Known rows, with every step that occurs:
vipubof, dalo, nezo, nado, daset: [  1  25  10   4  22  -4  -4  -8  21 -25  12  -2   1  17  -8  -6  23  48
   4  -2  18]
dalo, nezo, nado, daset, kozan, vipubof: [  5  11   8   9  -2  11   9   4 -28 -14   4 -17  -8   3   5  12  40  21
  17  -5  25]
dalo, nezo, nado, daset: [  3  24   4   6  28   6   7   8   8 -25   2  -8  -2  10  12  12  28  35
   5   1  22]
vipubof, kozan, nezo, dalo, zegir: [ 23 -11  42 -32  22  14  10  11   5  11  -4  16  22  -2  -8  12 -19  -7
   1  -3  10]
vipubof, kozan, daset, nado, nezo, dalo: [ 13 -18 -14   4   0  -8 -12   7  -4  11   5  29  14  10   0  -4 -34 -31
 -11  16 -22]
nezo, dalo, zegir: [ 26   8  35 -28  37  -9   9 -15  17  26 -10  14   9 -10   1  16 -11  -6
   4  -3  -6]
nezo, nado, daset, kozan, vipubof, dalo: [ 11 -15   1  15 -33  -7  -9  -7  -5   7  35  -5 -22  13  -9  -1  20  30
   9  -9  13]
nezo, dalo, vipubof, kozan: [  4   1  -4 -17   9  15 -16   9   6  20 -11  33  25 -15 -11 -17  -5  11
  -2 -18   0]
kozan, nezo, dalo: [  5  17  -7 -13   5  22  14   8  17   2 -11   3  -8 -21 -12  24  -9  -2
  -4   2  28]
ketisip, nado, daset, kozan, nezo: [-27  10  16   9 -37  -5  10  11 -31   8  16 -31 -34  20  23   4   0  14
   5  16  19]
daset, kozan, vipubof: [ -3 -22  -3   3 -19   5   5 -10 -12  12   6  -8  -5 -19   2   8  -6 -14
  -5  -8  -2]
dalo, nezo, nado, daset, kozan: [ -4  23   8  12   3   5  13 -17 -14 -14  18  -4   2  12   9  10  21  30
  14   6  17]
nezo, nado: [ -1   0  -6   5   5  18   9 -10  16   1   9  11   3 -12   6  35  -4  23
   2  -9  25]
nado, nezo: [  0  -9 -13  13  15   2  12  -1  21  -3  -2 -26 -17 -10   6 -16 -22 -20
 -19  14  -5]
zegir, dalo, nezo, nado: [  0  18 -13   2  26  16  29  -6  -3 -39  -7 -10  11 -16   2  34  31   6
  13 -11  30]
daset, kozan, vipubof, dalo: [ -6 -22   3   1 -23  -6  -6 -27   1  13  17  -3  -3 -13 -17 -10 -11  -2
  -6 -11  -6]
nado, daset, kozan: [  1 -13  -3  14 -20 -22  -2  -9   5   5  30 -11 -16  16  17 -15  -7   2
  -9  11 -20]
nezo, dalo, vipubof, kozan, daset: [  7  -9  -2 -11   1   8 -31   3   7   4 -14  36  21  -1 -15   1  -1 -20
  -3 -20 -16]
dalo, nezo: [-12  16   5  -8  37   9  11 -11  13 -18 -16  -5  18 -16   4   4  -4   6
  -9  -1   3]
nado, nezo, dalo, vipubof, kozan: [  8   2 -13  -4  14  16  -6  14   3  16 -16   7   6 -14 -13 -38  -9  -9
  -6   0   0]
dalo, vipubof: [-18   5  -8  -1   3   1  -7  -7  15   0 -16  -1   4 -12   4   1   2   2
  -4 -10 -11]
nezo, nado, daset, kozan, vipubof, dalo, zegir: [ 25 -18  42  -1 -14 -24  -3 -19 -10  13  29  -8 -14  26  -3   5  24  19
  20  -8  -1]
dalo, vipubof, kozan, daset, nado, nezo: [-16 -25 -15  16 -15 -15 -21   4 -11 -10  -7  10  17  20  10 -12 -19 -31
  -7  11 -43]
ketisip, nado, nezo, dalo: [ -5  31   2  -3  20   9  13   8 -12  37 -16 -16 -27 -16   5 -10 -15   0
  -2  12  27]

Rows:
[ -7  -4 -28   4  -4 -11   6   1   5 -21 -13 -17  -5 -14   5   2  24 -20
   2 -13 -14] => zegir, dalo, vipubof
[ -3 -30 -22   1  -6  -3  -4  16   0 -19  -3  -2  17  -7   3 -17  11 -12
  -5 -20 -17] => zegir, dalo, vipubof, kozan
[ -1   1  13   1   0 -17  -8  -9  -7 -13   9 -23  -8   9 -12 -33  20  11
  -2  -1  -9] => nado, daset, kozan, vipubof, dalo, nezo
[-13 -20  -2  -4   1   8 -17   7   7   2  -4  15  26  -5   3 -18 -10   9
 -10 -16 -14] => dalo, vipubof, kozan
[ -4   5 -20  -1   1  -1  -5  12 -15  24 -11  25  20  -4  -1 -27 -20   2
   1  11 -15] => daset, nado, nezo, dalo, vipubof, kozan
[-20   5  15  10 -24 -22   0   0 -26  26  22 -17 -25  20  29 -12  -4  22
   1   9  -2] => ketisip, nado, daset, kozan
[ -4  21 -23   8  -6 -15  -9  -5  -8   6 -26  12  -6   4  -3   9  -1 -34
   7  16 -26] => kozan, daset, nado, nezo, dalo, vipubof
[ 27 -21  29 -13  19 -26  -6  -4 -11  17  -1  25  21  23   6   4 -32 -41
   0  17 -36] => vipubof, kozan, daset, nado, nezo, dalo, zegir
[-16   6   0  11 -32  33  27 -23  -7  -4  19   2  -2  -8  -2  48  -6  12
  15   5  39] => daset, kozan, nezo, nado
[-16  16  11 -11  34  -2  -1 -27  26 -18  -5   1  21  -8 -15 -15 -10  18
 -10  -4  -2] => vipubof, dalo, nezo
[ 24  11  36 -14  -7 -15  16  -5  -7  13  11 -10 -18  18   1   9   5 -12
  12  16  -2] => nado, daset, kozan, nezo, dalo, zegir
[-15  32  -7  -8 -27  22  13 -16 -11  12 -14   7  -1 -19 -18  16   5  -6
  17   2  16] => daset, kozan, nezo, dalo, vipubof
[-10 -24 -22   1 -21  12   7  27  -5 -37  -9 -14   8  -6  -3  -1  16 -18
  -1 -13   3] => zegir, dalo, vipubof, kozan, nezo
[ 10  12   8   1  18   2  -8  11   6 -24  -1 -15  -9   7 -12  -3  41  40
   7 -14  26] => kozan, vipubof, dalo, nezo, nado, daset
[ -3  14  11  -8  25  22   2 -11   4 -17 -12   0  12 -18 -22  16  21  33
  10 -21  36] => kozan, vipubof, dalo, nezo, nado
[ -1  29  -7   0 -32   2   2   6 -10   5  -2  -8 -22   6  -9  -4  23   1
  14   9   5] => nado, daset, kozan, nezo, dalo, vipubof
[-12  -4 -17  15   3 -17  12  -3   1   5   3  -9  -4   0  19  -3 -32  -7
 -11  27 -20] => daset, nado, nezo
[-13   5  11   3   0 -20  -8  23  -6  15   7 -22 -29  17  32 -10   2  26
  -6   3   3] => ketisip, nado, daset
[  8  -7  -1 -17   4  30   4  21  11   5   1  19  13 -15 -14   4 -22   3
 -10  -5  25] => vipubof, kozan, nezo, dalo
[  6 -25   1   9 -28 -26 -17  -5   2   6  28 -17 -23  13  -6 -30   6   7
  -8  -4 -15] => nado, daset, kozan, vipubof, dalo
[ -4  -5 -10 -10 -12  -9 -30   1 -11  12  -8  53  35   8  -2  13 -10  -6
   5  -8 -30] => nezo, dalo, vipubof, kozan, daset, nado
[  4   3  -5  14 -14  14  10  24  14 -22  13 -16 -27  14   9  30  18  24
   3   5  33] => kozan, nezo, nado, daset
[ -5 -35 -35  21 -23 -26  -8  14 -21 -31  -5  -6   8  18  10 -10   3 -54
  -3   8 -46] => zegir, dalo, vipubof, kozan, daset, nado, nezo
[  4 -45   2   1   1   0 -23   1  17 -12  11  18  20   9   4   4 -25 -25
 -21 -13 -21] => vipubof, kozan, daset
[  4  27 -18   0  16   9   4   2  10  14 -28  -9 -15 -20 -11 -20   4 -17
   0   6   0] => nado, nezo, dalo, vipubof
[ -7  32  -9 -13  -2  23   6   8   8   0 -29   3  -5 -22 -17  17  11  -2
   8  -4  21] => kozan, nezo, dalo, vipubof
[ -5 -41 -12  16  -8 -15 -13   4  -3  -9  11  11  13  21  14  -6 -39 -33
 -18  18 -35] => vipubof, kozan, daset, nado, nezo
[ 31  10  27 -15  42  -8  18 -10  13  23 -14 -11 -10  -7  -1  -7 -15 -29
  -1  13  -5] => nado, nezo, dalo, zegir
